Known rows, with every step that occurs
j > f > k: [ 0.33 -1.33  0.53 -0.70 -0.71 -1.28 -0.38 -0.02  0.57 -0.07 -0.73  1.15
 -0.03  0.50  1.08  0.19 -0.86 -0.14  1.12  0.34 -2.48  0.46 -0.14  0.33]
h > d: [ 1.30  0.07 -0.20 -0.44  0.11 -0.40  0.98  0.22  0.07  0.14 -0.15 -0.30
  0.01  0.31  0.36 -0.06  0.08  0.00 -1.32  0.59 -0.50  0.01  0.04 -0.28]
k > d > j > f > z: [ 1.45 -1.00  2.04 -1.47  0.93 -1.87  0.16 -0.52  0.93  0.47  0.68  0.96
  2.06  0.37  0.36  0.30 -0.63 -1.21 -1.33  1.14 -1.43  0.60 -0.41  0.07]
z > f: [ 0.75  1.08  0.46 -0.25 -0.39 -0.16  1.74 -0.67 -0.54 -0.49  0.45  0.77
  1.08 -0.44 -0.17  0.02 -0.77  0.10  0.79  0.26  0.41  0.16 -0.13  0.39]
d > f > k > j: [ 0.43 -0.39  0.53 -0.56  0.16 -1.04  0.62 -0.10 -0.67 -0.86 -3.81  0.63
  1.83  0.23  0.12  0.11 -1.18 -0.84  0.75  0.31 -0.56  1.16 -0.73 -0.63]
h > y > k > j > f: [ 1.41  0.45  0.63 -0.52 -0.19 -1.30 -0.55  0.33  0.62 -1.19 -0.55  0.16
 -0.13  0.38 -0.73  0.60  0.14  0.13  2.11  0.73 -2.30  0.58 -0.70 -0.01]
h > j > f: [ 1.72 -0.34  0.40 -0.67 -0.39 -2.03 -0.14  0.13  0.72 -0.78  2.47  0.26
 -0.32 -0.07 -0.09  0.02 -1.10  0.24  0.18  0.43 -2.49  0.85 -0.01 -0.22]
j > f > z: [ 0.56 -0.74  0.77 -0.35  0.03 -1.68 -0.42 -0.17  0.47  0.41 -0.25  0.70
 -0.20  0.54  0.67  0.38 -0.57 -0.15  1.26  0.19 -1.65 -0.22 -0.07  0.52]
b > y > h: [ 0.46  0.96 -0.45  0.25  0.77 -0.52  0.69 -0.12  0.53  0.27 -1.22 -0.50
  2.37 -0.35 -0.91  0.36  1.41 -0.09  0.77  0.80 -0.08 -0.16 -0.36 -0.45]
k > d: [ 1.02 -0.05  0.39 -0.43  0.42  0.18  0.24 -0.76  0.18  0.23  0.77 -0.28
  0.95  0.11  0.25 -0.29  0.20 -0.96 -1.21  0.71  0.69  0.18 -0.11  0.11]
b > y > k > d > f > z: [ 1.17  1.07  0.72 -1.13  2.00 -1.47  0.27  0.00 -1.03  0.47 -3.47 -0.09
  3.23 -0.19 -1.26 -0.09  0.33 -1.55 -0.32  1.00 -0.09 -0.40 -1.47 -0.45]
h > j > f > k: [ 1.56 -1.22  0.50 -0.70 -0.91 -2.55 -0.07  0.49  0.67 -0.71  0.43  1.18
 -0.25  0.66  0.90  0.17 -1.14 -0.11  0.70  0.32 -3.45  1.06 -0.29 -0.36]
h > y > k > f > z: [ 2.02  0.80  0.50  0.03 -0.07 -1.88  0.95  0.76 -0.95 -0.28 -4.77  0.16
  0.81  0.59 -0.49  0.22  1.04 -0.61  1.98  0.19 -1.86 -1.13 -0.63  0.19]
h > k > j: [ 1.26  1.08  0.86  0.42 -0.02 -0.72 -0.46 -0.02  0.13 -0.19 -0.14 -0.35
  0.81  0.61 -0.17  0.06  0.31 -0.20  1.70  0.54 -0.09  0.64 -0.17 -0.59]
y > h: [ 0.30  0.10 -0.44 -0.07 -0.14  0.15  0.93 -0.32  0.82 -0.07 -0.68 -0.52
  1.08 -0.19 -0.46  0.19  1.50 -0.46  0.64  0.64  0.85  0.27  0.10 -0.30]
j > f: [ 0.49 -0.45  0.49 -0.69 -0.21 -0.74 -0.50 -0.40  0.65 -0.17  1.49  0.30
 -0.21 -0.15  0.10  0.05 -0.72  0.26  0.57  0.52 -1.71  0.22  0.11  0.49]
z > f > k > d > j: [ 1.54  0.05  1.74 -1.41 -0.08 -0.90  2.53 -0.73 -0.15 -0.35 -0.90  1.81
  3.56  0.02  0.44  0.07 -0.91 -1.33 -1.25  1.10 -0.30  1.28 -0.81 -0.13]
b > y > k > z: [ 1.22  2.19 -0.08 -0.38  1.45 -0.71 -0.76  0.34 -0.36  0.87 -1.69 -0.26
  0.80 -0.37 -0.66 -0.05  0.55 -0.40  0.00  0.63 -0.51 -0.61 -0.84 -0.12]
d > j > f: [ 0.42 -0.70  1.34 -1.36  0.17 -1.02 -0.06  0.05  0.97 -0.32  1.71  0.83
  1.16 -0.43 -0.46  0.30 -1.00  0.16 -0.79  0.78 -1.87  0.95 -0.14 -0.07]
h > d > f: [ 1.02  0.40  0.01 -1.15  0.46 -0.77  1.52  0.07 -0.74 -0.49 -1.84 -0.49
  1.27 -0.35 -0.59 -0.20 -0.54 -0.09 -1.98  0.86 -0.38  0.35 -0.19 -0.71]
b > y > h > d > f: [ 1.49  1.35 -0.43 -0.89  1.26 -1.22  2.23 -0.06 -0.24 -0.25 -2.98 -0.96
  3.66 -0.71 -1.48  0.08  0.97 -0.22 -1.20  1.59 -0.30  0.19 -0.57 -1.13]
y > h > d > f: [ 1.28  0.43 -0.40 -1.23  0.38 -0.58  2.47 -0.27  0.10 -0.61 -2.36 -0.91
  2.28 -0.57 -1.01 -0.11  0.97 -0.55 -1.29  1.48  0.45  0.60 -0.11 -1.01]
b > y: [ 0.13  0.98 -0.02  0.33  0.95 -0.64 -0.13  0.17 -0.31  0.33 -0.55 -0.02
  1.18 -0.18 -0.46  0.20 -0.07  0.37  0.20  0.19 -0.79 -0.46 -0.47 -0.14]
k > j > f: [ 1.22 -0.44  0.69 -0.40  0.06 -0.76 -0.64 -0.55  0.76 -0.40  1.49  0.19
  0.17  0.07  0.18  0.26 -1.09 -0.15  1.46  0.68 -1.34  0.81 -0.05  0.39]
z > f > k: [ 0.61  0.16  0.54 -0.30 -0.90 -0.78  1.93 -0.36 -0.59 -0.36 -1.76  1.64
  1.20  0.21  0.71  0.17 -0.80 -0.28  1.32  0.14 -0.55  0.38 -0.44  0.36]
k > z: [ 0.94  1.33  0.00 -0.11  0.61 -0.41 -0.25 -0.57 -0.27  0.51 -0.76 -0.15
 -0.35 -0.07  0.54 -0.06 -0.21 -0.25 -0.94  0.28  0.17 -0.13  0.10  0.12]
b > y > h > j > f > k > z: [ 3.03  1.18  0.07 -0.61  0.42 -3.49  0.42 -0.15  0.90  0.09 -1.58  0.38
  1.89  0.16  0.56  0.31  0.15 -0.49  0.56  1.33 -3.16  0.75 -0.59 -0.68]
b > y > k > j > f: [ 1.49  0.41  0.59 -0.66  0.88 -1.00 -1.14  0.19  0.60 -0.08  0.70  0.08
  1.41 -0.19 -0.97  0.30 -0.41 -0.24  2.31  0.98 -1.94  0.42 -0.94  0.16]

Rows
[ 1.45  0.12  0.75  0.02 -0.67 -0.82  1.73 -0.61 -0.41 -0.62 -1.78  1.54
  1.74  0.40  0.87  0.29 -1.31 -0.65  2.20  0.29 -0.12  1.04 -0.60  0.24]
z > f > k > j
[ 2.04 -0.07  0.48 -0.38  0.00 -0.91  0.46  0.40 -0.63  0.52 -3.09  0.17
  0.99  0.17 -0.25 -0.25  0.36 -1.33  2.02  0.31 -0.67 -0.80 -0.45  0.55]
y > k > f > z
[ 1.43 -0.54  0.62 -0.90 -0.01 -0.23 -0.88 -0.02  1.00 -0.49  1.13  0.05
  0.10  0.02 -0.54  0.13 -0.39 -0.61  2.04  0.80 -1.06  0.85 -0.50  0.38]
y > k > j > f
[ 0.79  0.57  0.14 -0.17  0.21 -1.01 -0.20 -0.18 -0.23  0.61 -2.97  0.61
 -0.18  0.55  1.54  0.00 -0.23 -0.63 -0.32  0.18 -0.91  0.04 -0.22  0.00]
f > k > z
[ 1.90  3.26  0.40 -0.59  1.07 -0.75  1.01 -0.46 -0.92  0.53 -1.32  0.41
  1.93 -0.76 -0.84  0.04 -0.24 -0.23  0.71  0.84 -0.22 -0.40 -0.99  0.35]
b > y > k > z > f
[ 1.42 -0.77  0.88 -0.63  0.14 -1.26 -0.95  0.16  0.79  0.14 -0.39  0.54
  0.13  0.65  0.08  0.49 -0.30 -1.01  2.86  0.53 -1.17  0.34 -0.62  0.45]
y > k > j > f > z
[ 0.26 -1.43  1.40 -1.43 -0.40 -1.65  0.06  0.37  0.94 -0.12 -0.42  1.75
  1.23  0.24  0.47  0.44 -1.06 -0.24 -0.21  0.61 -3.02  1.14 -0.40 -0.20]
d > j > f > k
[ 2.30  1.95 -0.37 -1.09  1.40 -2.30  2.10 -0.23 -0.41  0.25 -5.95 -0.25
  3.46 -0.15 -0.01  0.13  0.66 -0.85 -1.56  1.79 -1.26  0.21 -0.79 -1.17]
b > y > h > d > f > k > z
[ 1.08 -0.21  0.70 -1.06  0.46 -0.68  1.37  0.63  0.36  0.07  0.10  0.21
  1.44  0.02 -0.22  0.19 -0.16 -0.18 -2.66  0.84 -0.81  0.73 -0.19 -0.83]
h > d > j
[ 1.65  2.44  0.46 -0.32  0.22 -0.56  1.54 -1.21 -0.73  0.08 -0.22  0.54
  0.71 -0.57  0.32 -0.10 -0.95 -0.16 -0.19  0.52  0.40  0.03 -0.08  0.57]
k > z > f
[ 1.74 -1.44  0.84 -1.88 -0.39 -1.84  1.88  0.27  1.81 -0.21 -1.48  0.98
  2.52  0.40  0.45  0.54  0.52 -0.78 -0.80  1.83 -2.58  1.43 -0.24 -0.76]
y > h > d > j > f > k
[ 1.89  0.03  0.64  0.18 -0.01 -1.40  0.83 -0.13 -0.89  0.52 -2.70  0.23
  1.04  0.24  0.52 -0.12 -0.35 -0.85  1.31  0.17 -0.83 -0.78  0.01  0.52]
k > f > z
[ 0.88  0.05  0.86 -0.87  1.16 -1.15  0.83 -0.80 -0.88  0.09 -2.73 -0.06
  2.07  0.09 -0.13 -0.20 -0.37 -1.40 -1.17  0.67  0.59 -0.04 -0.55 -0.21]
k > d > f > z
[ 1.82  0.34  2.34 -1.58  0.31 -1.59 -0.03 -0.48  1.05 -0.02  2.11  0.31
  2.44  0.00 -0.52 -0.17  0.00 -0.64 -1.22  1.86 -1.81  1.10 -0.25 -0.46]
h > k > d > j > f
[ 1.39 -1.24  0.86 -1.12 -0.23 -1.21 -0.19 -0.82  0.67  0.10 -0.07  0.93
  0.77  0.65  1.25 -0.12 -0.70 -1.06  0.04  1.03 -1.88  0.62 -0.29  0.47]
j > f > k > d
[ 2.44 -0.11  1.24 -1.92  0.43 -2.43  0.73  0.10  0.77  0.42 -1.29  1.09
  1.03  0.44  1.39  0.29 -1.19 -0.56 -2.47  1.51 -3.42  1.02 -0.20 -0.35]
h > d > j > f > k > z
[ 1.70  0.85  1.44 -0.98  0.45 -0.73  1.30 -0.45  1.13  0.17 -0.03 -0.42
  3.95 -0.10 -1.06 -0.05  2.22 -1.35 -1.15  2.00  0.76  1.18 -0.24 -1.18]
y > h > k > d > j
[ 0.44 -0.96  1.67 -1.05  0.52 -2.06 -0.01  0.23  0.76  0.27  0.06  1.12
  1.05  0.28  0.12  0.58 -0.78 -0.28 -0.19  0.45 -2.13  0.43 -0.29  0.00]
d > j > f > z
[ 1.69  2.42  0.73 -0.72  1.41 -1.45  1.20 -0.88 -0.23 -0.09 -2.55 -1.11
  4.81 -0.54 -1.86 -0.32  1.75 -0.89 -0.16  2.12  0.36  0.38 -0.79 -1.25]
b > y > h > k > d > f
[ 0.07  0.85  0.00 -0.15 -0.17 -0.54  0.10  0.93 -0.22 -0.79 -1.89 -0.04
 -0.40  0.30 -0.97  0.34  1.32  0.24  0.63  0.03 -1.07 -0.30 -0.65 -0.27]
h > y > k
[ 0.78 -0.87  0.31  0.29 -0.26 -0.58  0.00  0.08  0.14 -0.18 -2.06  0.78
  0.53  0.89  1.02  0.36 -0.53 -0.82  1.36  0.03 -0.59  0.82 -0.44 -0.21]
f > k > j
[ 1.14  0.64  1.18 -1.35  1.69 -0.36  0.17  0.41  0.24  0.48  0.08  0.13
  3.41 -0.45 -1.51  0.04  0.55 -1.17 -1.78  1.29 -0.34  0.47 -1.29 -0.64]
b > y > k > d > j
[ 1.44 -0.68  1.76 -1.77  0.62 -0.85  0.14 -0.71  0.99 -0.07  2.38  0.50
  2.09 -0.30 -0.22 -0.04 -0.75 -0.82 -2.06  1.44 -1.30  1.12 -0.27  0.02]
k > d > j > f
[ 2.00  1.10  0.19 -0.33 -0.34 -0.88  0.96  0.61 -0.78 -0.86 -3.05 -0.16
  0.84 -0.07 -1.13 -0.07  0.85 -0.23  1.38  0.51 -1.89 -0.61 -0.51  0.15]
h > y > k > f
[ 2.60 -1.19  0.83 -1.09 -0.46 -2.42  0.16 -0.29  0.84 -0.55  1.11  0.87
  0.75  0.80  1.15 -0.18 -0.96 -1.05 -0.49  1.02 -2.79  1.25 -0.42 -0.28]
h > j > f > k > d
[ 1.65  0.15  0.92 -0.31  1.07 -2.01 -1.12  0.37  0.41  0.40 -1.05  0.50
  1.43  0.46 -0.38  0.69 -0.23 -0.57  2.97  0.66 -2.04 -0.04 -1.11  0.29]
b > y > k > j > f > z
[ 1.36  0.08  0.56 -0.82 -0.10 -1.77 -0.70 -0.58  0.39  0.41 -1.51  1.03
 -0.53  0.40  1.64  0.08 -1.00 -0.38  0.16  0.66 -2.65  0.30 -0.07  0.48]
j > f > k > z
[ 2.97 -1.17  0.43 -1.16 -0.62 -2.26  1.04 -0.71  1.68 -0.60  0.29  0.41
  2.03  0.56  0.74 -0.09  0.48 -1.56  0.14  1.63 -1.97  1.51 -0.32 -0.54]
y > h > j > f > k > d
[ 0.26  0.79 -0.05 -0.23  0.88 -0.22 -0.48  0.83 -0.19  0.32 -0.81 -0.08
  1.21 -0.28 -1.14  0.13  0.67 -0.09  0.93  0.31 -0.67 -0.40 -0.93 -0.20]
b > y > k
[ 1.27 -0.30 -0.34 -1.29 -0.11 -1.18  2.50  0.02  0.12 -0.58 -4.64 -0.06
  2.48  0.10 -0.04  0.02  0.82 -0.95 -0.68  1.39 -0.50  0.83 -0.36 -1.07]
y > h > d > f > k
[ 0.88 -0.83  0.43 -0.49 -0.04 -0.44  0.27 -0.47  0.13  0.29 -1.49  0.58
  1.16  0.81  1.24 -0.22  0.05 -1.27 -0.72  0.57 -0.32  0.41 -0.44  0.00]
f > k > d
[ 1.67  0.19  0.89 -0.74 -0.50 -0.63  2.18 -1.19 -0.54 -0.18 -1.20  1.38
  2.25  0.28  0.95 -0.14 -0.74 -1.25  0.13  0.82  0.08  0.56 -0.57  0.46]
z > f > k > d
[ 1.61  0.07 -0.62 -0.49 -0.09 -0.20  1.83 -0.11  0.95  0.05 -0.89 -0.78
  1.31  0.11 -0.07  0.10  1.60 -0.48 -0.61  1.21  0.45  0.29  0.15 -0.54]
y > h > d
[ 0.54  0.90  0.28 -0.93  0.59 -1.48  0.41 -0.34 -0.98 -0.03 -4.63  0.46
  0.91 -0.03  0.64 -0.17 -0.97 -0.72 -1.08  0.41 -0.82  0.38 -0.48 -0.44]
d > f > k > z
[ 2.29  1.35  1.93 -1.29  1.05 -2.10  0.62 -0.63  1.50  0.26  0.80 -0.15
  4.75 -0.37 -1.40  0.19  1.48 -0.71 -0.35  2.60 -1.77  0.99 -0.60 -0.95]
b > y > h > k > d > j > f
